Every row comes from one small tree of marks. The marks that hang from a mark follow it in brackets, in the order of their numbers. Every link used is in the known rows. Which tree was each row made from?
Known rows:
z921{z412 z587 z607}: [ 13.1  -9.7   2.1  23.3 -21.0  12.7  -0.3   9.4 -25.1  -7.1   8.5  17.9
  -0.3  -9.0  38.3  14.0 -20.4  -4.8  -6.0  -0.6  51.5 -25.7   3.2  -4.1]
z412{z744 z921{z587 z595 z994}}: [  5.2 -13.4   0.6  -3.4 -25.8  11.2  -5.3  21.1 -20.0  -7.5 -15.1  -9.2
   8.7 -19.3  38.2 -12.0 -20.4  -6.5 -19.2 -22.5  56.4 -15.5  18.4  16.1]
z921{z412{z744} z587 z607}: [  2.3 -20.9  -4.5  15.5 -42.0  18.1  -1.2   8.8 -13.1  -2.0   5.2  12.0
  -1.2 -14.1  43.7  14.8 -15.5  -7.6  -1.9  -5.5  72.5 -29.0  10.9   8.3]
z994{z921{z587 z595}}: [ 24.8  -6.3  25.2  18.4 -15.4 -15.3 -27.9   3.3 -30.7   6.4  15.2  -6.3
  24.6 -12.0  42.0  -3.3 -23.6  -5.1 -11.2   4.2  37.9  20.4  13.7  19.9]
z587{z921{z994}}: [ 19.7 -12.0  22.7  11.2  17.5   6.4 -12.2 -18.0 -10.2 -30.7  -1.0   9.9
  16.7  -4.5  17.5  10.4  -3.6 -10.0  -3.4  -5.4  33.1  -9.8  -4.1   2.9]
z744{z412{z921}}: [  8.9   3.0  40.6  21.0  -8.7  27.5   4.6  22.2 -23.1 -11.5  19.2  40.6
  12.5  -7.0  35.1 -17.6 -14.3 -16.6  -3.0 -24.0  27.1  20.7  26.8  15.0]
z595{z921}: [ 12.0   1.3  47.4  24.1  -5.7   1.0 -13.0 -23.8  -8.0 -25.0  14.4  11.3
  31.6 -18.4  29.3  -3.4  -5.5  -0.1   0.2  -1.2  55.9  21.6  23.9   5.9]
z587{z921{z412 z595 z607 z994}}: [ 16.8 -13.4  -7.3  27.5  19.2   3.8 -11.6   1.2  -2.5  -5.3  -7.4  11.3
  16.7 -10.2  19.7  25.0 -26.4 -14.9   0.4  -5.0  32.0 -26.7 -15.1 -14.5]
z921{z587 z595 z607 z994}: [ 15.7  -6.0 -11.1   9.5   1.7   9.7 -10.4   8.3 -29.6   9.1  -8.9  -4.9
  22.8 -24.5  32.4   2.5 -28.9  -2.6 -16.4   4.2  38.1 -18.6  -5.7  -4.1]
z587{z921{z595}}: [ 21.1  -9.9  32.6  17.7   2.4   4.4 -29.1  -9.6  -5.2  -3.9   0.6   0.9
  43.5  -4.3  25.1   3.9 -17.1  -9.8  -4.6  -2.8  34.0  14.6  10.2   6.0]
z744{z412{z921{z607}} z994}: [ 18.8   3.3  16.2  29.0 -16.8  31.9   9.0  41.4  -4.5   3.7  30.2  58.0
  15.2 -15.8  44.1  -8.6 -10.6 -12.5  -3.0 -39.2  22.8  22.5  25.5  20.5]
z587{z921{z412 z595 z994}}: [ 15.6 -14.0   8.1  20.3  27.9 -10.8 -17.9  -4.4  -8.0 -25.1 -11.3   3.9
  15.0  -6.0  17.0  17.6 -18.3  -8.2  -3.1  -5.7  35.7 -26.1 -10.1  -6.4]
z412{z744{z994} z921}: [  9.9 -10.2  24.9  13.6 -43.2  10.5  -4.5  21.8  12.1 -23.7   8.4  34.0
  14.6 -14.9  42.1 -11.8  11.1  -1.5  -7.5 -45.2  61.4  18.9  40.4  42.1]
z607{z921{z412}}: [  7.4 -11.0  24.3  35.9 -24.3  15.0  -3.2   6.9 -12.8 -38.6 -10.9  25.9
   7.9  -8.1  21.6  -7.4  -1.9  -2.8   1.7 -16.9  47.7  -9.3  18.8 -12.9]
z595{z921{z412}}: [  7.0  -2.2  38.7  33.5   2.1  -5.9  -7.1 -17.8  -9.7 -34.6  13.5  17.4
  11.0 -16.7  28.0   7.9  -6.2   1.3   3.3  -4.2  63.7  -0.1  16.6  -1.2]
z921{z412 z587 z595 z607}: [ 11.4  -8.1  -4.7  24.3 -14.6   7.4 -11.1  17.3 -21.2  10.0  -0.9   3.4
  16.2 -14.2  38.4  11.2 -33.5  -3.9  -8.3   1.0  48.5 -18.0   3.1  -6.8]
z921{z412{z744} z595 z607 z994}: [  3.6 -12.5 -17.3  21.3  -2.2   6.9 -11.0   7.2   0.9  -5.0 -20.9   8.1
  10.9 -25.0  27.2   9.1 -24.0  -6.5  -0.4 -11.5  61.0 -36.4   3.2   0.9]
z595{z921{z587 z994}}: [ 11.6  -5.1  24.5   9.2   2.0  -5.6  -2.9 -19.3 -35.1 -28.5  10.9  -8.8
  12.1 -24.1  30.0   2.1 -11.3   5.7  -9.8   3.8  55.9  -9.0   1.7  -3.1]
z587{z921{z412 z607 z994}}: [ 18.7 -15.3  -0.8  27.7  12.1   8.7  -3.8  -7.3  -3.2 -21.1   1.1  22.8
  -0.3  -8.4  20.1  26.9 -13.5 -14.1   5.4  -7.1  36.3 -31.5 -11.9 -11.6]
z595{z921{z412 z587 z607 z994}}: [ 10.8  -8.6  -0.8  23.7  -3.2   1.9   9.9  -6.6 -29.3 -20.2  13.7   5.8
  -5.4 -25.0  31.9  20.0 -22.5   1.5  -1.7   0.3  58.1 -29.5  -8.0 -17.4]
z607{z921}: [ 11.5  -6.3  36.3  26.4 -28.3  23.9  -8.7   1.2 -13.7 -29.5 -10.4  20.6
  24.3 -11.1  23.2 -16.7   0.3  -2.1  -1.5 -14.3  37.5  11.0  24.4  -6.1]

Write each row's tree:
[  9.3  -2.8  13.9  19.8  -1.9  11.9 -12.8   6.6 -18.1 -22.4 -30.3   2.6
  31.6 -21.0  16.6 -19.6 -11.2  -1.1  -9.3 -13.9  30.3  -2.4   9.0 -14.5]
z607{z921{z595 z994}}
[ -2.7 -11.3  14.3  20.5  -1.1  -9.9  -1.2 -20.8  -1.6 -43.1  -0.8   6.9
   2.0 -23.8  26.6  11.3  -3.8   1.0   4.5 -10.8  80.6 -25.7  11.5   5.4]
z595{z921{z412{z744} z994}}
[ 23.8  -9.2  -0.4  34.2 -17.7 -10.3 -16.6  14.4 -27.6  15.4  17.3   8.7
   6.6 -11.8  45.2  14.5 -33.7  -8.2  -4.2   1.8  39.0   0.1   1.0   6.7]
z994{z921{z412 z587 z595 z607}}
[ 27.8   4.3  13.3  38.9  -2.6  -1.8 -19.1  26.0 -11.2  26.2  34.0  37.9
  35.1 -22.5  46.7   3.4 -25.7  -9.2   1.2 -20.3  10.9  40.0  11.6  29.5]
z744{z412 z994{z921{z595 z607}}}
[ 10.0   6.0   2.5  22.2   9.9  31.1   3.0  33.9 -21.2  14.3   3.3  31.7
  21.5 -22.2  31.5 -13.2 -36.2 -20.7  -4.5 -22.3  16.0   3.6   9.1  -2.1]
z744{z412{z921{z595 z607 z994}}}
[ 20.2 -11.0  14.7  26.5  -8.0 -23.5 -20.3  12.1 -29.9  -5.1  12.5   0.7
   4.1  -6.9  42.3   8.7 -26.6  -4.1  -7.1   1.9  45.6   2.2   7.9  14.9]
z994{z921{z412 z587 z595}}
[ 11.5  -2.7   5.2  34.7  12.2  -0.5   4.0 -14.5  -8.2 -27.1   9.6  22.7
   3.7 -25.1  25.0  16.0 -15.7  -4.2   5.1  -4.4  56.9 -22.2  -2.1 -13.6]
z595{z921{z412 z607 z994}}
[ 17.9  -5.0  12.7  15.6 -40.0  33.8   3.1  24.0 -24.3   4.0  16.0  22.4
   5.0  -9.6  40.7  -6.3 -16.6 -14.0 -10.1 -13.6  43.6   3.4  20.2   5.7]
z412{z921{z587 z607}}
[ 20.4 -11.7  18.4  11.7  24.3  -1.6 -23.2 -11.4  -8.8 -18.1  -9.6  -3.2
  31.7  -9.9  16.6   5.8 -15.5 -10.4  -5.1  -2.8  27.0  -5.2  -2.8  -1.7]
z587{z921{z595 z994}}
[ 15.7   2.1   6.8  19.1  -7.5  26.8   3.2  16.4 -12.9 -14.8   1.6  32.3
   4.7 -17.2  26.9 -10.0 -11.7 -12.6  -3.6 -20.7  37.2  -6.8  13.8   0.2]
z412{z921{z607 z994}}
[  8.7 -13.7  -3.9  20.9  -8.4   2.4  -0.8  17.1 -35.0 -26.2 -28.1  -6.7
   1.2 -15.2  26.7  -6.9 -20.4   0.3 -12.7 -10.5  42.7 -34.4  -0.9 -22.4]
z607{z921{z412 z587 z595 z994}}
[  1.0 -17.9   7.1  31.8 -40.8   1.9 -10.1  21.9  14.4 -22.1 -19.3  15.8
  21.6 -21.3  33.0  -3.4  -0.8   4.3  -4.8 -37.5  59.2  -3.1  27.5  12.7]
z607{z921{z412{z744{z994}} z595}}
[ 13.9  -9.3 -19.7  17.5   6.1   0.1  -4.5  15.8 -28.0  -1.5 -11.2   0.6
   4.4 -18.7  33.2  11.5 -32.6  -4.6 -13.5  -1.2  46.5 -40.0 -10.3 -13.8]
z921{z412 z587 z595 z607 z994}
[  4.1  -8.2  25.5  12.7 -29.4  16.3 -17.6  16.3   4.1  -4.0  -8.9   9.4
  28.5 -15.0  35.2 -19.0 -12.9 -11.2  -7.8 -24.4  57.9  14.5  38.2  24.4]
z412{z744 z921{z595}}
[ 14.2  -6.5   4.8   1.2   8.4  -3.5 -14.5   4.3 -31.6 -10.9 -12.8 -16.4
  19.8 -18.2  28.9  -8.4 -23.1   1.8 -18.4   3.5  41.4 -18.1   1.5  -0.3]
z921{z587 z595 z994}
[ 16.6  -4.3  -7.7  13.9 -13.6  20.8   0.7  29.0 -30.5   8.6  -3.8   3.9
  11.0 -20.7  35.5  -7.8 -31.0 -10.2 -15.1 -13.6  35.5 -11.3   6.7  -3.0]
z412{z921{z587 z595 z607 z994}}
[ 17.9 -11.1  21.6  24.1 -26.8 -20.7 -31.6   8.9  11.7  -1.0  13.5  13.1
  33.6 -20.8  43.6  -0.3  -3.4   1.2  -4.6 -25.8  51.9  32.2  26.7  50.6]
z412{z744{z994{z921{z595}}}}
[ 23.2  -9.1  17.9  25.2  -4.1  17.2 -25.9  -6.0   1.8  17.5   6.7  11.5
  46.0  -9.7  25.1  12.2 -22.8 -15.4  -1.8   0.0  28.8  12.2   6.5  -3.1]
z587{z921{z595 z607}}
[ 11.4  -8.5  21.2  15.6 -38.0  19.0 -11.8  11.7 -30.3  -3.8 -14.9  -9.6
  31.3 -14.3  30.9 -16.5 -17.2   0.4 -13.9  -7.2  37.0   5.5  16.1 -10.8]
z607{z921{z587 z595}}
[  1.8 -15.9  20.6   2.5 -55.2  23.4  -0.3  16.1 -19.2 -12.7   7.7   6.6
   1.8  -8.1  45.3 -11.4  -5.1  -9.3 -10.7 -18.0  64.4   1.2  33.2  22.5]
z412{z744 z921{z587}}
[ 11.0 -11.5  -3.4  10.8  14.2 -13.3  -7.5   9.9 -30.5 -22.1 -15.9  -8.9
   1.4 -14.5  31.2   4.3 -25.2   1.7 -17.4  -0.7  48.8 -35.7  -5.9  -5.7]
z921{z412 z587 z595 z994}
[ 10.6 -17.4   8.4  21.0 -29.2 -19.0 -21.2   6.7 -18.5   1.8   8.6  -6.9
   3.0  -9.8  48.0   9.9 -21.2  -6.4  -4.4  -4.4  64.6  -6.3  15.1  24.5]
z994{z921{z412{z744} z587 z595}}
[  9.3   1.4  25.9  13.3  11.1  25.0   9.2  20.9 -28.1 -23.7  10.4  35.7
   2.4 -10.7  30.1 -16.7 -14.3 -14.8  -6.4 -25.9  23.5   1.4  14.4   8.5]
z744{z412{z921{z994}}}
[ 32.0  -4.7   3.0  28.3 -26.7 -12.8 -21.4  19.1 -15.5  21.8  27.6  14.0
  27.2 -21.2  49.5   6.8 -21.6   0.2 -10.7 -13.8  33.6  28.0   9.3  29.2]
z744{z994{z921{z587 z595 z607}}}
[  8.5 -12.4   3.4   8.7   6.2  -7.5   1.5   5.5 -34.4 -37.8  -4.9   3.9
 -13.3  -9.5  30.8   6.5 -11.6   1.1 -13.9  -2.0  51.3 -41.7  -6.6  -2.5]
z921{z412 z587 z994}
[ 10.9 -11.3 -13.3  16.8  -0.6   6.0   6.0   9.0 -31.0 -18.4  -1.9  12.6
  -9.5 -13.9  32.0  15.6 -19.5  -2.5  -7.8  -0.4  47.4 -42.5  -8.8 -10.0]
z921{z412 z587 z607 z994}
[  7.4 -12.7  11.3  26.6 -29.8   7.5  -4.8  18.7 -30.0 -14.5 -16.1  -3.1
  12.2 -12.3  32.2  -7.2 -18.4  -0.2  -9.7  -9.9  42.7 -13.4  11.9 -18.1]
z607{z921{z412 z587 z595}}
[ 11.8 -11.0  12.0  12.1 -23.7  18.1   3.6   2.7 -36.9 -32.2 -16.9   0.4
   5.5 -14.7  25.6 -13.7  -3.5   1.0  -9.7  -8.7  35.5 -19.1   3.5 -13.0]
z607{z921{z587 z994}}
[ 20.0 -16.6  14.7  30.5  -7.8  16.9  -9.7  -5.4  -0.9 -10.5  14.2  30.3
  10.4  -2.6  24.1  26.4 -12.3 -14.2   8.4  -4.3  39.5 -11.8   2.2  -6.4]
z587{z921{z412 z607}}
[  3.2 -16.5  13.0  20.6 -23.4  -7.3  -8.2   9.4  15.4 -34.2   2.3  27.8
   5.8 -15.0  38.0   7.6   9.3   5.6  -3.9 -29.2  70.8 -10.9  23.8  32.7]
z921{z412{z744{z994}}}
[  8.1  -5.8   5.2  19.9  29.1 -12.6 -14.3   4.0 -11.7 -28.9 -20.0   6.1
  12.5 -16.8  21.9   0.0 -19.7  -0.9  -9.6  -8.4  47.6 -27.6   1.6  -4.3]
z921{z412 z595 z994}
[ 16.0   1.0  18.1  13.8  10.0   6.7  -9.5  19.9 -12.6 -18.3 -15.1  11.4
  19.9 -17.1  24.6 -19.7 -16.3  -9.2 -13.1 -20.3  35.4   0.7  19.4   7.5]
z412{z921{z595 z994}}
[ 14.2 -20.3  -2.0  26.1 -44.0  -1.1  -7.6   6.6 -15.8   3.4  22.6  18.1
 -10.9 -11.8  50.6  20.6 -18.5 -12.2   4.1  -5.2  65.3 -11.1   8.7  20.8]
z994{z921{z412{z744} z587 z607}}
[ 13.6  -1.2  15.4  16.8 -31.6  42.3  14.3  32.5 -37.6  14.8  28.0  32.5
   6.3  -8.9  46.8  -7.8 -25.4 -20.0  -6.9 -17.0  26.2   8.9  17.7   3.2]
z744{z412{z921{z587 z607}}}
[  9.2 -21.1 -11.3  20.3 -46.9   5.6   1.2  19.3  -1.0  -7.5  12.9  21.9
   0.9 -17.3  48.5  17.0  -5.0   2.0  -8.5 -23.3  71.6 -22.9  12.7  23.1]
z921{z412{z744{z994}} z587 z607}
